What can hang from each mark:
balot: fulor
sanu: balot keteg revus tete
nutot: keteg
kame: tete
revus: goge sanu
goge: revus
keteg: rodela sanu
limu: fulor sanu
fulor: balot limu

Each row was made from one small tree. The marks that hang from a mark follow it in brackets, in alphabetical order. Every link used is in the known rows. Write each row's tree.
Known rows:
keteg{rodela sanu{balot tete}}: [ 3.71  3.25 -0.52  1.71  1.74  0.52 -0.65  1.04 -0.51 -1.14  1.43 -0.93
  3.73  0.08  2.32 -2.06 -1.23 -0.55 -0.80  0.23 -3.31]
limu{fulor sanu{keteg{rodela} revus tete}}: [-0.11  3.89  1.12  1.81  1.07  1.06  0.89  0.50  0.00 -1.49  2.48 -2.72
  1.39  0.58  1.77 -1.51 -1.48 -2.46  0.90  0.36 -2.62]
keteg{rodela sanu{balot revus tete}}: [ 3.77  3.64 -0.35  1.27  1.69  1.51  0.14  0.62 -0.51 -1.13  2.59 -1.04
  3.67  1.11  1.95 -2.28 -1.64 -0.67 -0.83  0.26 -3.04]
revus{goge sanu{balot{fulor} tete}}: [ 4.63  2.04 -1.70  1.41  1.55  0.67 -1.46  1.76  0.27 -3.05  1.37 -3.39
  3.15 -0.29  3.78 -1.87  3.98  0.72 -0.43  0.33 -4.22]
sanu{balot keteg tete}: [ 1.84  1.44 -1.12  0.53  1.90 -1.07 -0.40  2.35  0.42 -1.19  1.89 -2.74
  3.52 -0.61  2.92 -2.02  1.46  0.00 -0.15 -0.03 -4.12]
revus{goge sanu{balot keteg{rodela} tete}}: [ 5.40  1.62  0.13  1.82  2.77  0.57 -0.86  1.32 -2.31 -1.21  0.84 -2.49
  3.32  1.45  2.28 -1.43 -1.08 -0.89  0.08  1.18 -3.54]
revus{goge}: [ 0.81  0.79 -0.63  1.70  1.44 -1.92 -2.36  1.84  0.64 -2.49  1.01 -1.09
  2.85 -0.07  2.98 -2.36 -0.51 -0.78  0.62 -0.68 -4.29]
limu{sanu{balot}}: [-0.45  1.61 -1.43  0.83  1.44 -1.77 -0.94  2.11  0.01 -1.17  1.16 -2.09
  2.83 -1.05  2.30 -1.22  1.41  0.63  0.50  0.09 -3.78]
keteg{rodela sanu{balot{fulor} tete}}: [ 3.99  3.30 -0.80  2.34  1.11  1.06 -0.20  0.40  0.27 -1.97  0.94 -1.06
  3.17 -0.68  3.12 -2.44  0.29 -0.05 -0.87 -0.12 -3.57]
goge{revus{sanu}}: [ 1.11  1.33 -1.83 -0.47  1.20 -0.86 -1.52  1.30  0.92 -2.31  3.50 -1.08
  3.02  0.60  3.48 -2.47 -2.44 -1.12  1.80 -0.57 -4.38]
kame{tete}: [-0.94  0.90 -1.07  0.90  1.00  0.99 -2.26  2.83  1.95 -2.77  1.80 -1.10
  2.61 -0.66  3.41 -2.62 -0.25 -0.62  1.91 -1.23 -4.72]
goge{revus}: [-0.71  1.57 -1.52  0.02  0.94 -1.91 -1.66  1.08  2.43 -2.46  3.38 -0.19
  3.20 -0.12  3.29 -2.96 -2.67 -1.19  1.43 -1.31 -4.50]
sanu{balot{fulor} keteg revus tete}: [ 2.23  1.85 -1.19  0.63  1.23  0.49  0.71  1.44  1.35 -2.06  2.60 -3.05
  2.94 -0.38  3.34 -2.58  2.48  0.35 -0.23 -0.33 -4.16]
sanu{keteg revus tete}: [ 0.73  1.64 -0.50 -0.02  1.44 -0.21  0.25  1.88  1.30 -1.51  3.37 -2.65
  2.47  0.73  3.04 -2.65 -0.43 -1.04  0.33 -0.48 -3.86]
fulor{balot limu{sanu}}: [-1.57  1.69 -1.57  0.54  0.51 -2.18 -2.34  3.03  1.35 -2.48  2.59 -1.29
  1.84 -0.54  1.31 -1.55  0.13  1.98  1.21 -0.49 -2.59]
keteg{sanu{tete}}: [ 2.06  2.45 -1.23  0.73  1.27 -0.42 -0.72  1.75  1.07 -1.82  2.14 -1.58
  2.74 -0.11  3.47 -2.44  0.26 -0.61 -0.07 -0.38 -3.60]
fulor{limu{sanu{tete}}}: [ 0.24  3.44 -1.31  0.39  1.03 -0.99 -0.98  2.78  1.33 -1.91  2.80 -2.40
  1.71 -0.69  1.92 -1.63  1.86  0.74  0.52 -0.40 -2.60]
balot{fulor{limu{sanu}}}: [ 0.13  2.14 -1.46  1.42  0.26 -1.34 -0.92  2.09  1.29 -2.54  1.37 -1.53
  1.15 -1.61  2.35 -1.92  2.07  1.19  1.33 -0.87 -3.06]
sanu{balot{fulor} tete}: [ 1.57  2.43 -1.81  1.13  0.75 -0.18 -0.96  1.88  2.05 -2.72  1.94 -2.76
  3.30 -1.91  3.72 -2.58  3.34  0.76 -0.79 -0.71 -4.50]
keteg{rodela sanu}: [ 2.05  1.79 -0.02  2.10  1.20 -0.56 -1.00  0.69 -0.72 -1.30  0.68  0.35
  2.68  0.29  2.46 -2.45 -4.08 -1.45  0.62 -0.37 -3.48]
revus{goge sanu{balot}}: [ 3.84  0.73 -1.39  1.30  2.11 -0.73 -2.19  2.31 -1.64 -2.05  0.82 -2.22
  3.76  0.30  2.66 -1.42  1.13  0.25  0.45  0.55 -4.19]
nutot{keteg}: [-0.94  0.12 -0.32  1.58  1.14 -2.44 -2.15  3.40  0.26 -1.84  2.35 -1.12
  2.84 -1.26  3.10 -2.24 -1.94 -1.11 -0.09 -0.57 -3.28]
sanu{revus}: [-0.40  1.28 -0.89  0.43  0.79 -0.82 -0.99  1.89  1.10 -2.05  2.81 -1.47
  2.79  0.15  2.81 -2.75 -1.33 -0.78  0.56 -0.97 -4.16]

Write each row's tree:
[ 3.19  1.96 -0.45  2.19  1.62 -0.36 -0.99  0.96 -1.57 -0.95  0.37  0.13
  3.75  0.02  2.01 -1.98 -2.73 -0.52  0.06  0.09 -3.47]
keteg{rodela sanu{balot}}
[ 2.11  3.01 -1.10 -0.06  1.86 -0.12  0.77  2.49 -0.18 -0.92  3.19 -2.89
  2.41  0.38  1.07 -1.20  2.61  1.23  0.50  0.51 -2.25]
fulor{limu{sanu{balot keteg revus tete}}}
[ 4.10  3.65 -0.60  1.82  1.04  2.06  0.53  0.04  0.41 -1.94  2.12 -1.18
  3.10  0.36  2.72 -2.64 -0.13 -0.21 -0.86 -0.08 -3.31]
keteg{rodela sanu{balot{fulor} revus tete}}
[ 1.53  1.33  0.87  2.24  1.43 -0.25 -0.69  1.57 -1.43 -1.09  2.55  0.46
  2.67  0.93  2.07 -2.29 -5.50 -2.12 -0.19  0.05 -2.08]
nutot{keteg{rodela sanu{revus}}}
[ 2.69  2.30 -0.31  0.01  1.89  0.40 -0.24  0.31  0.21 -1.48  3.54 -1.34
  2.59  1.74  3.06 -2.50 -4.64 -2.27  1.31  0.07 -3.79]
goge{revus{sanu{keteg{rodela} tete}}}
[ 3.13  0.94  0.68  2.22  2.33 -0.29 -0.62  0.65 -1.76 -1.12  0.93 -0.69
  3.45  1.63  1.45 -2.00 -2.91 -1.08  0.49  0.32 -3.63]
sanu{balot keteg{rodela} revus{goge}}
[ 1.63  2.81 -1.66  0.64  0.70  0.79 -0.16  1.48  2.18 -2.70  3.12 -2.91
  3.23 -0.82  3.43 -2.76  3.01  0.62 -0.80 -0.69 -4.25]
sanu{balot{fulor} revus tete}
[ 0.95  1.92 -1.30  0.98  1.46 -0.76  0.64  1.46  1.11 -1.51  1.21 -3.40
  1.92 -1.26  3.31 -1.43  3.86  0.77  0.15  0.28 -3.76]
limu{sanu{balot{fulor} keteg tete}}
[ 0.73  2.22 -0.89 -0.13  2.02 -0.26  1.03  1.76  0.35 -0.67  2.86 -3.36
  2.47  0.54  2.19 -1.25  1.98  0.14  0.16  0.64 -3.25]
limu{sanu{balot keteg revus tete}}
[ 4.99  3.45 -2.14  1.45  0.91  0.51 -0.55  2.09  0.68 -2.56  1.69 -1.47
  3.16 -1.41  2.60 -2.28  3.83  1.85 -0.32 -0.42 -2.86]
keteg{sanu{balot{fulor{limu}} tete}}
[ 4.91  1.10 -1.00  0.84  2.74 -0.12 -0.94  2.20 -1.49 -1.56  1.32 -3.37
  3.40  0.85  2.92 -1.32  2.07 -0.01  0.24  1.05 -3.87]
revus{goge sanu{balot keteg tete}}
[ 2.67  0.33 -0.43  1.25  2.32 -1.03 -0.64  1.58 -0.87 -1.51  1.39 -1.54
  3.56  0.97  2.13 -1.89  0.16 -0.24  0.62  0.25 -3.91]
sanu{balot keteg revus{goge}}
[ 4.32  2.03 -1.46  0.84  2.19  0.21 -1.85  2.38 -0.61 -2.24  1.85 -3.21
  3.69  0.41  3.04 -1.49  2.46  0.24 -0.39  0.71 -4.01]
revus{goge sanu{balot tete}}
[ 0.88  1.80  0.37  1.75  1.45 -1.44 -0.42  1.59 -1.34 -0.72  0.84 -0.61
  1.30  0.18  0.85 -1.48 -3.03 -0.42  1.80 -0.03 -2.36]
fulor{limu{sanu{keteg{rodela}}}}
[-0.53  2.73 -0.99  1.91  0.85 -1.04 -1.04  2.11 -0.13 -2.05  0.98 -2.59
  2.93 -1.91  2.09 -0.90  2.43 -0.13  0.86  0.14 -3.46]
limu{fulor sanu{balot}}
[ 3.85  3.25  0.50  2.01  1.85  1.24 -0.58  0.07 -0.05 -1.92  2.23 -0.53
  2.62  2.25  2.25 -2.48 -2.67 -1.70 -0.33  0.16 -2.90]
keteg{rodela sanu{revus{goge} tete}}
[ 5.04  3.43  0.07  2.06  2.24  1.45 -0.51  0.29 -0.83 -1.59  1.96 -0.76
  3.69  1.84  1.81 -2.06 -1.19 -0.79 -0.85  0.62 -2.90]
keteg{rodela sanu{balot revus{goge} tete}}
[ 3.88  2.46 -0.70  0.08  2.29  0.59 -0.17  0.46 -0.61 -1.12  3.24 -1.57
  3.65  1.36  2.60 -2.05 -3.08 -1.36  0.84  0.53 -3.76]
goge{revus{sanu{balot keteg{rodela} tete}}}
[ 1.62  2.64 -1.91 -0.94  1.31  0.03 -1.16  1.41  1.91 -2.49  4.54 -2.11
  3.02  0.81  3.75 -2.58 -1.08 -1.08  0.95 -0.46 -4.21]
goge{revus{sanu{tete}}}
[ 1.51  0.94  0.70  2.74  1.49 -1.22 -1.46  1.99 -1.53 -1.08  1.41  0.57
  2.69 -0.12  2.43 -2.09 -5.16 -1.94 -0.10  0.04 -2.35]
nutot{keteg{rodela sanu}}
[ 3.42  1.87 -1.87 -0.86  2.24 -0.08 -0.23  1.44  0.32 -1.50  3.69 -2.48
  3.74  0.81  3.26 -1.96 -0.11 -0.46  1.00  0.40 -4.08]
goge{revus{sanu{balot keteg tete}}}
[ 3.12  1.73 -1.67  1.34  0.91  0.38  0.15  0.94  0.32 -2.10  1.52 -1.02
  3.22 -0.39  3.09 -2.44  1.45  0.68  0.21 -0.34 -3.81]
keteg{sanu{balot{fulor} revus}}
[ 4.22  1.51  0.57  1.70  2.36  0.32 -0.98  1.04 -1.52 -1.53  1.18 -2.26
  2.26  1.79  2.69 -1.87 -2.56 -1.83  0.58  0.74 -3.54]
revus{goge sanu{keteg{rodela} tete}}
[ 1.32  2.39 -0.53  0.81  1.47 -0.07 -1.27  1.73  1.71 -2.65  3.25 -2.23
  2.79  1.13  2.88 -2.63  0.48 -0.89 -0.28 -0.49 -3.86]
sanu{revus{goge} tete}
[ 2.90  0.54 -1.81 -0.40  2.15 -1.05 -0.52  1.38 -0.63 -1.34  2.66 -1.47
  3.78  0.67  2.96 -1.86 -1.48 -0.43  1.88  0.22 -4.27]
goge{revus{sanu{balot keteg}}}
[ 2.69  3.81 -1.16  0.78  1.91  0.10 -0.85  2.23  0.27 -2.02  3.08 -2.49
  2.73  0.67  0.95 -1.15  3.56  1.41 -0.09  0.46 -2.24]
fulor{limu{sanu{balot revus{goge} tete}}}
[ 2.50  3.24 -0.14  1.35  1.97 -0.38  0.03  1.85 -1.16 -0.57  1.54 -1.86
  2.33 -0.07  0.75 -1.11 -0.17  0.50  0.38  0.58 -2.19]
fulor{limu{sanu{balot keteg{rodela} tete}}}
[ 4.38  1.69 -2.30  1.18  0.78  0.09 -1.39  2.77 -0.85 -2.66  1.36 -2.17
  3.13 -1.38  2.53 -1.96  2.75  1.90  0.77 -0.33 -3.53]
revus{sanu{balot{fulor{limu}}}}
[ 2.52  3.04 -0.08  1.69  1.33  0.32 -0.72  0.83  0.20 -1.46  1.72 -0.65
  2.65  0.47  2.75 -2.54 -2.76 -1.50 -0.26 -0.25 -3.29]
keteg{rodela sanu{tete}}
[ 1.03  2.27 -1.14  0.48  1.39  0.20  1.40  1.16  1.20 -1.45  2.40 -3.53
  1.86 -0.30  2.97 -1.61  3.41  0.60  0.14  0.30 -3.50]
limu{sanu{balot{fulor} keteg revus tete}}
[ 1.98  2.30  0.61  2.35  1.61 -0.34 -1.19  2.00 -0.54 -1.27  2.42 -0.46
  2.68  0.04  2.74 -2.19 -3.83 -1.91 -0.96  0.17 -2.17]
nutot{keteg{rodela sanu{tete}}}
